What can hang from each mark:
q_450: q_724 q_904
q_724: q_32 q_450 q_686 q_904
q_904: q_450 q_686 q_724
q_686: q_450 q_724 q_904
q_32: q_874
q_874: q_32 q_553

Known rows, with every way that one mark hangs from another:
q_450(q_724): [  5.6   8.2  15.0  -8.5 -18.6  12.7  12.3  37.5  -1.6  16.8 -23.6   3.9
 -11.3 -13.4   5.8  -8.7 -20.2  -8.5   1.1]
q_904(q_450(q_724(q_32(q_874(q_553)))) q_686): [  7.2  -4.4  15.7 -65.9 -17.9   1.4  14.5  52.5 -17.2  -4.6 -16.9 -14.7
  13.1   9.5 -21.0  16.2  -3.0  10.6  16.9]
q_32(q_874(q_553)): [-21.8 -12.4  23.5 -15.7  31.6  -5.6   4.5  -5.6 -12.1   5.5  -4.2  -3.1
 -27.3 -41.6   2.2  -0.3  24.1  42.8 -14.6]
q_450(q_904(q_686 q_724(q_32(q_874(q_553))))): [ 25.4  -4.2 -23.9 -63.2   2.0  -6.3  -0.5  -2.4 -10.7 -20.4  -2.6  -6.0
  -6.3 -17.1   4.3 -16.0 -20.0  24.2  -6.8]
q_450(q_904): [  1.9   8.9 -31.7 -18.7   7.7   6.4   7.3 -25.2   4.4 -17.7   6.8  11.5
 -28.3   1.2  10.1 -27.8 -23.0  -3.5 -12.2]
q_686(q_724 q_904): [ 25.6  14.3 -13.9  -2.7  14.0 -33.9  -8.2  29.3   6.1  14.5 -35.1 -26.6
  -5.2  44.2  16.3 -14.4  39.0   8.0  -4.0]
q_904(q_686(q_450) q_724(q_32(q_874))): [ 31.9  -9.3   7.4 -53.6 -12.4 -32.8  -6.6  52.0  -8.9  19.1   7.4 -48.5
  39.2 -34.1 -12.2  -3.5   3.3  39.0  11.8]
q_874(q_32 q_553): [  4.8  23.5   6.4 -65.2  17.6   7.3  18.0 -13.7 -47.7   1.6 -42.8   8.7
 -31.4 -23.9  36.8  11.3  35.1   2.6  -9.2]
q_686(q_450 q_904(q_724(q_32(q_874(q_553))))): [ 22.9  15.9  -7.0 -31.3  27.5 -48.5  -9.0  17.5  -8.0  16.2 -38.1 -28.6
   4.2 -38.3  26.8  -6.8  40.2  20.8 -10.4]
q_32(q_874): [-19.1  -8.1  18.2   2.2  24.0  -3.3  -3.5   2.9  13.4   7.3  10.9 -10.0
 -19.5 -33.5 -11.2  -5.0   2.0  35.4 -14.2]
q_686(q_450(q_904(q_724))): [  5.2  22.2 -16.0 -22.8  -1.1 -22.1  21.8   6.6  -7.7  11.6  15.3 -23.4
  -7.0 -29.3  11.7 -45.7  -0.7   2.5   2.1]
q_904(q_724(q_32(q_874(q_553)) q_450 q_686)): [ 45.9   4.9  -2.5 -37.2   9.9 -17.1 -29.4  41.6 -33.1  22.5  -6.0  28.2
  11.8 -35.0  29.3  21.2  -2.9  27.4  -6.4]
q_724(q_32(q_874(q_553)) q_450 q_686 q_904): [ 70.7   8.9 -38.3 -39.0  46.8 -29.5 -55.9  21.9 -10.1  49.2 -17.3  47.5
 -34.8 -14.2  56.5  52.4  -4.6  43.9 -22.8]
q_450(q_724(q_32 q_686) q_904): [ 44.1   1.6 -33.8 -42.0  -5.7  11.3 -18.9  38.6  -4.1  18.9 -16.2  71.6
 -34.1  -5.5  40.3 -19.3 -51.1 -15.9 -22.9]
q_450(q_724(q_32(q_874(q_553)) q_686 q_904)): [ 52.5   0.2  -5.9 -35.0   7.0  -9.4 -28.0  47.8   7.0  35.4 -39.9  50.6
 -35.2 -21.4  38.0  21.4 -23.8   8.8 -16.9]
q_450(q_904(q_724(q_32(q_874) q_686))): [ 32.9   4.5 -30.6 -38.3   7.0  -5.8 -17.8   3.1   0.7 -12.3   4.6  38.9
 -17.3 -19.5  20.4 -19.5 -32.7   3.2 -18.4]
q_724(q_32): [ 26.5 -13.0 -11.4 -21.2   5.1   4.7 -34.9  19.5  -1.9   9.3  -2.0  38.1
  13.8  -2.8  23.9  20.8  -2.3  -4.8 -12.0]
q_450(q_904(q_686)): [  8.2  -1.7 -34.3 -36.2   0.2  -0.6   9.2 -17.1   1.6 -15.2   7.8 -16.6
 -16.1  14.1  -7.0 -24.6 -25.0  13.8  -3.0]
q_904(q_686(q_450) q_724): [ 22.9   4.3   6.8 -40.0 -27.6 -35.2  19.2  37.1 -13.5   9.0   3.5 -70.4
  39.2 -15.9 -23.9 -16.0   3.9  24.7  27.4]
q_904(q_724(q_32 q_450 q_686)): [ 56.5  11.6 -13.8 -29.4  -5.2 -14.3 -31.5  44.4 -26.8  19.6  -3.1  29.9
  24.9 -14.5  28.1  21.5 -14.3   6.7   0.9]

Rows:
[ 39.8  14.2  -6.0 -27.2   7.0 -22.3 -17.6  50.6  19.7  18.2  -2.1   3.4
  -8.9  27.8  17.8   4.8  16.3   9.0   1.1]  q_686(q_724(q_32(q_874) q_904(q_450)))
[ 30.3  10.2 -12.4 -19.8  30.7 -54.5 -20.0  62.3   3.3  56.4 -15.9 -29.6
  -2.3   5.1  34.6 -27.1  58.1  29.1 -13.4]  q_686(q_450 q_724(q_32(q_874)) q_904)
[ 16.2   1.5  -8.0 -20.8  32.8   5.2 -35.4  29.1 -15.9  37.9  11.3  12.2
  -0.6 -28.6  26.7  27.1  -1.1  40.4 -18.2]  q_724(q_32(q_874) q_450)
[ 28.8  16.8 -12.7 -28.9  30.5 -25.4 -23.2   2.6 -11.5  -4.5 -49.9 -13.3
   0.7 -19.5  25.3  22.4  20.4  24.1 -14.8]  q_686(q_904(q_724(q_32(q_874(q_553)) q_450)))
[ 48.7  -4.6 -31.4 -34.2  55.7 -27.0 -58.6  30.2 -33.0  48.1 -25.9  49.2
 -17.7 -13.4  53.5  41.0  17.7  46.4 -32.2]  q_724(q_32(q_874(q_553)) q_450 q_686(q_904))
[ 20.3   4.7 -12.5 -40.9  16.4 -30.5   2.4  57.0 -18.3  53.7  23.7  -4.7
 -16.8 -10.8  40.2 -53.5  36.4  26.4  -9.3]  q_686(q_450(q_904) q_724(q_32(q_874(q_553))))
[  9.7 -14.2   8.7 -46.2  -5.4 -20.4  11.2  46.9 -19.4  39.0  -3.5 -42.9
   7.8 -19.6  -5.9  -9.4  12.3  38.6   8.6]  q_904(q_686(q_450(q_724(q_32(q_874(q_553))))))
[  8.3  17.1  -4.8 -23.1  18.4 -11.6  -9.0  15.2  12.3 -14.4 -49.3   0.9
 -10.5   6.1   5.2  15.5   7.6  -4.3 -11.3]  q_686(q_904(q_450(q_724(q_32(q_874)))))
[ 22.7  17.7 -13.6 -19.8  14.8 -30.8  -6.7  38.6   1.4  37.5 -45.2 -18.0
  -7.0 -18.3  31.4 -11.6  19.5   1.9 -12.0]  q_686(q_450(q_724(q_32)) q_904)
[ 50.2  19.1 -16.5 -23.7   1.2 -43.7  -9.3  64.0   7.2  59.3   6.4 -19.0
  -0.2  14.4  37.5 -21.5  32.7   8.0   6.9]  q_686(q_450 q_724(q_32 q_904))
[  5.1   6.5  11.5 -18.6  -0.3 -11.6   4.7  55.2  -5.6  50.0   1.0  -7.3
  -4.9 -42.7  19.2 -22.6   4.3  10.4  -4.0]  q_686(q_450(q_724(q_32(q_874))))
[ 74.4   9.5 -41.6 -38.5   8.6 -25.5 -49.9  23.6  19.1   4.7 -19.3  72.2
  -8.9  30.2  33.3  48.2 -18.7 -19.3  -6.3]  q_724(q_32 q_686 q_904(q_450))
[ 44.3  12.9  -7.7 -26.6  -9.6   4.9 -16.6  36.9  18.2  19.0 -39.4  22.3
 -18.0  -9.6  28.9  18.5 -30.3 -11.3  -6.5]  q_450(q_724(q_32 q_904))
[ 23.9   2.0 -28.7 -12.0   6.5 -28.4  -6.5  18.9 -11.3  33.1  16.4  29.7
 -16.8  -1.7  20.5 -26.4  -5.6   1.2  -7.0]  q_724(q_686(q_450(q_904)))
[ 47.0  -3.3 -12.3 -23.9  -2.0  -4.9 -32.5  56.9  -2.9  31.4 -43.0  52.8
  -9.5  -0.4  34.8  12.7 -19.1 -10.6 -17.0]  q_450(q_724(q_32 q_686(q_904)))
[  9.1   4.8   4.8 -43.4 -26.6 -16.8  23.5  51.7 -11.1  -5.1   9.5 -44.7
  28.0  57.4 -34.2  -5.4  17.0   6.4  33.3]  q_904(q_450 q_686(q_724))
[ 63.7  -4.4 -28.8 -40.2  37.7 -47.3 -47.9  27.4   7.7  48.9 -13.0  49.0
 -31.3 -26.0  49.9  25.7   8.8  28.9 -22.8]  q_724(q_32(q_874(q_553)) q_686(q_450) q_904)
